What can hang from each mark:
D: C S Z
T: X
X: B T
Y: Z
B: R
Z: B D G
U: K
G: F
M: H U Z

(in the rows, 100 means zero)
Known rows, with every way that one mark hangs from another:
T(X(B(R))): 109  95  94  81  75 146  89 103 119 105  94 129  96 152 123  99  73  88 126 103 126  84 120
Y(Z(B D(C))):  95  90 100  73  68 118  94 132 140 105  85 123  97 117 102  80  95  86  95 112 117  70 107
Z(D(C S)):  98 105 103  89  87 116  95 116 138 112  79 114  89 125 101  94  93  90 110  92 107  83 118
M(H U Z(G)):  85  34 115  98  76 136 100 146 115  89  96 124  88 125  98 108  99 114  99 118 113  74 122
Y(Z(B(R) G(F))): 106  84  97  77  76 126 100 122 136  93  91 115 108 118  97  96  84  87 104  96 135  90  98
B(R): 113  83  94  70  81 143  82 105 123 101  88 132  92 136 104 110  78  99 115  98 124  98 118
X(B(R) T): 106  98 101  91  73 143  75 106 129  88  92 150  96 141 105  96  67 100 115 113 133  75 115
Y(Z(B D G)):  95  85  98  88  78 113 108 149 140 110  96 113 106 111 104  91  95  80  93 105 122  85 108
M(Z):  98  71 105  86  79 134 100 128 116  91  80 138  96 129 105 101  87  98  85 107 113  91 113
M(H Z):  94  58 115  92  69 141  96 130 113  90  81 130  92 123  99 100  89 116  86 120 119  80 126
Z(B D(C S)):  90 108 105 100  85 106  97 118 140 117  85 102  89 106 106  78 104  85 100  99 105  70 114
Z(B G(F)):  97 101 102 111  87 113 114 132 134  95 100 103 101  99 103 104  89  74 103  86 112  91 110
D(C S Z(B G)):  94 110 107  84  77 120 104  83 139 108  68  84  73 131 101  83  97  84 104  95 113  86  97
X(B T): 103  99 107 105  76 133  87 121 132  82  91 152  98 131 105  94  69  92 107 117 120  73 118
Y(Z(B D(C) G)):  92  93  95  78  69 115 104 142 140 112  94 104  98 118 102  89  97  80  99 103 123  78 104
Z(D):  99  93  99  93  87 121  98 137 131 109  89 129  95 116 110 104  86  87 102  94 103  90 126
M(U(K) Z(B G(F))):  90  63 124  97  88 106 106 154 115  93  91 122  97 112 106 116 112  89  98  94 102  73 101
G(F): 110  95 107  95  89 126 100 115 131  77  79 133 103 115  98 108  74  86 108  85 107  92 115
X(T): 108  92 103  96  79 138  94 126 127  84  83 153  96 132  97 103  73  84 102 115 115  87 118
Z(B(R) D(C) G(F)):  88 118  92  90  74 115  98 120 136 122 104  86  89 111 109 100 100  83 115  73 122  80 109
Z(G): 105  89  95  93  86 127 109 138 129 101  96 113  94 124 102 119  81  80 109  92 117 106 118
D(C S Z): 102 104 110  69  78 131  92  72 136  95  53 109  73 145  96  87  86  95 108  97 109  87 102
M(Z(G)):  96  74 101  91  79 131 109 139 117  99  90 121  96 131 104 110  89  92  88  98 119  99 111
Y(Z(B(R) D G)):  96  84  93  78  76 121  98 139 137 115  98 112 104 118 106  93  95  87 100 100 132  89 107

Rows:
 94 116 111  88  80 117 105  77 142  98  64  85  79 125  97  84  95  83 107  84 113  85  94
D(C S Z(B G(F)))
 96  96 103 100  92 115  90 112 136 121  90 111  96 105 110  84 101  93 103  96 116  83 115
Z(B(R) D(S))
 96 105  99  59  59 139  83  74 127 105  72 106  67 140 107  87  91  92 105 105 114  77 103
D(C Z(B(R)))
101 112 109  79  81 125 104  76 140  93  59  93  79 140  92  97  86  88 116  76 113  94  97
D(C S Z(G(F)))
 89  55 108  97  87 128 105 140 119  81  93 130  98 125 101 109  95  96 100  91 105  82 106
M(U Z(G(F)))
101  92 115  96  90 120  99  85 137  96  63 114  86 117 104  78  92  88  92 103 104  88 103
D(S Z(B))
 90 106  95 103  85 113 102 129 134 119 106  95 100 101 113 104  97  82 109  73 120  90 113
Z(B(R) D G(F))
 95 109  97  95  88 112 108 128 139 121  89  93  90 125 101 105  97  84 115  81 116  94 116
Z(D(C S) G)
 90 100 102 118  97 101 114 140 140 123 101  91  99  98 110  92 105  76  99  88 111  90 114
Z(B D(S) G)
 88 110  87  85  72 119  96 126 131 133 107  85  83 118 112 100 103  85 111  89 123  82 114
Z(B(R) D(C) G)
 93 115  98  68  63 132  94  80 131 104  77  89  72 135 104  96  90  86 112  84 119  84  97
D(C Z(B(R) G(F)))
 90 109  99  74  63 127 103  98 131 109  80  91  69 132 106  93  92  80 103  99 111  84 103
D(C Z(B G))
103  93 109  90  94 125 109  95 135  98  66 105  86 133 101  99  85  87 104  87 113 108 105
D(S Z(G))
 92 108  91  86  78 119 106 140 133 121  98  98  85 127 106 112  93  81 114  85 113  93 120
Z(D(C) G)
 91 110  94  93  81 112  98 116 139 134  99  80  87 116 107  92 107  86 114  86 126  84 110
Z(B(R) D(C S) G)
101  88  99  83  82 118 108 142 141  96  86 121 112 120  99 105  82  83 105  85 121  94 108
Y(Z(D G(F)))
100 101 110  93  90 123 103  78 138 100  71  95  90 121 103  91  91  88 106  80 119  98  96
D(S Z(B(R) G(F)))
 91 116 101  79  66 125 104  91 134  99  76  91  74 126 103  93  91  79 105  87 110  82  99
D(C Z(B G(F)))
 97  93  98  80  75 132 100  96 127 109  85 102  79 129 110  99  90  86 101  96 118  97 105
D(Z(B(R) G))
100  97 104  85  82 131 108 101 130  89  74 112  87 130 104 109  78  83 105  80 108 103 106
D(Z(G(F)))
 98 112  99  69  68 132 102  90 133  93  70  99  74 143  99 107  82  84 113  81 111  92 102
D(C Z(G(F)))
 93  99  96 105  93 110 102 125 137 130 102  90  97 106 110  95 104  85 107  85 123  93 113
Z(B(R) D(S) G)
 88  99  96 112  87 106 112 152 135 124 109  96  95  99 115 100 101  73  97  92 109  89 119
Z(B D G)
 84 111  93  98  75 108 107 142 136 127 106  88  85 109 111  97 103  74 104  92 110  79 115
Z(B D(C) G)
 89 108 107 124 100  97 116 133 143 112  95  92 106  90 106  93 102  76 103  74 110  89 111
Z(B D(S) G(F))
 94 107 100  87  81 116  85 103 138 124  88 101  86 115 107  80 103  93 109  97 119  74 112
Z(B(R) D(C S))
 85  44 130  98  77 116 100 159 112 101  97 117  89 112 103 114 117 108  96 120 109  63 116
M(H U(K) Z(B G))
 88 107  98  93  73 112  95 128 133 118  94 108  85 108 111  85 100  82  99 103 103  68 118
Z(B D(C))
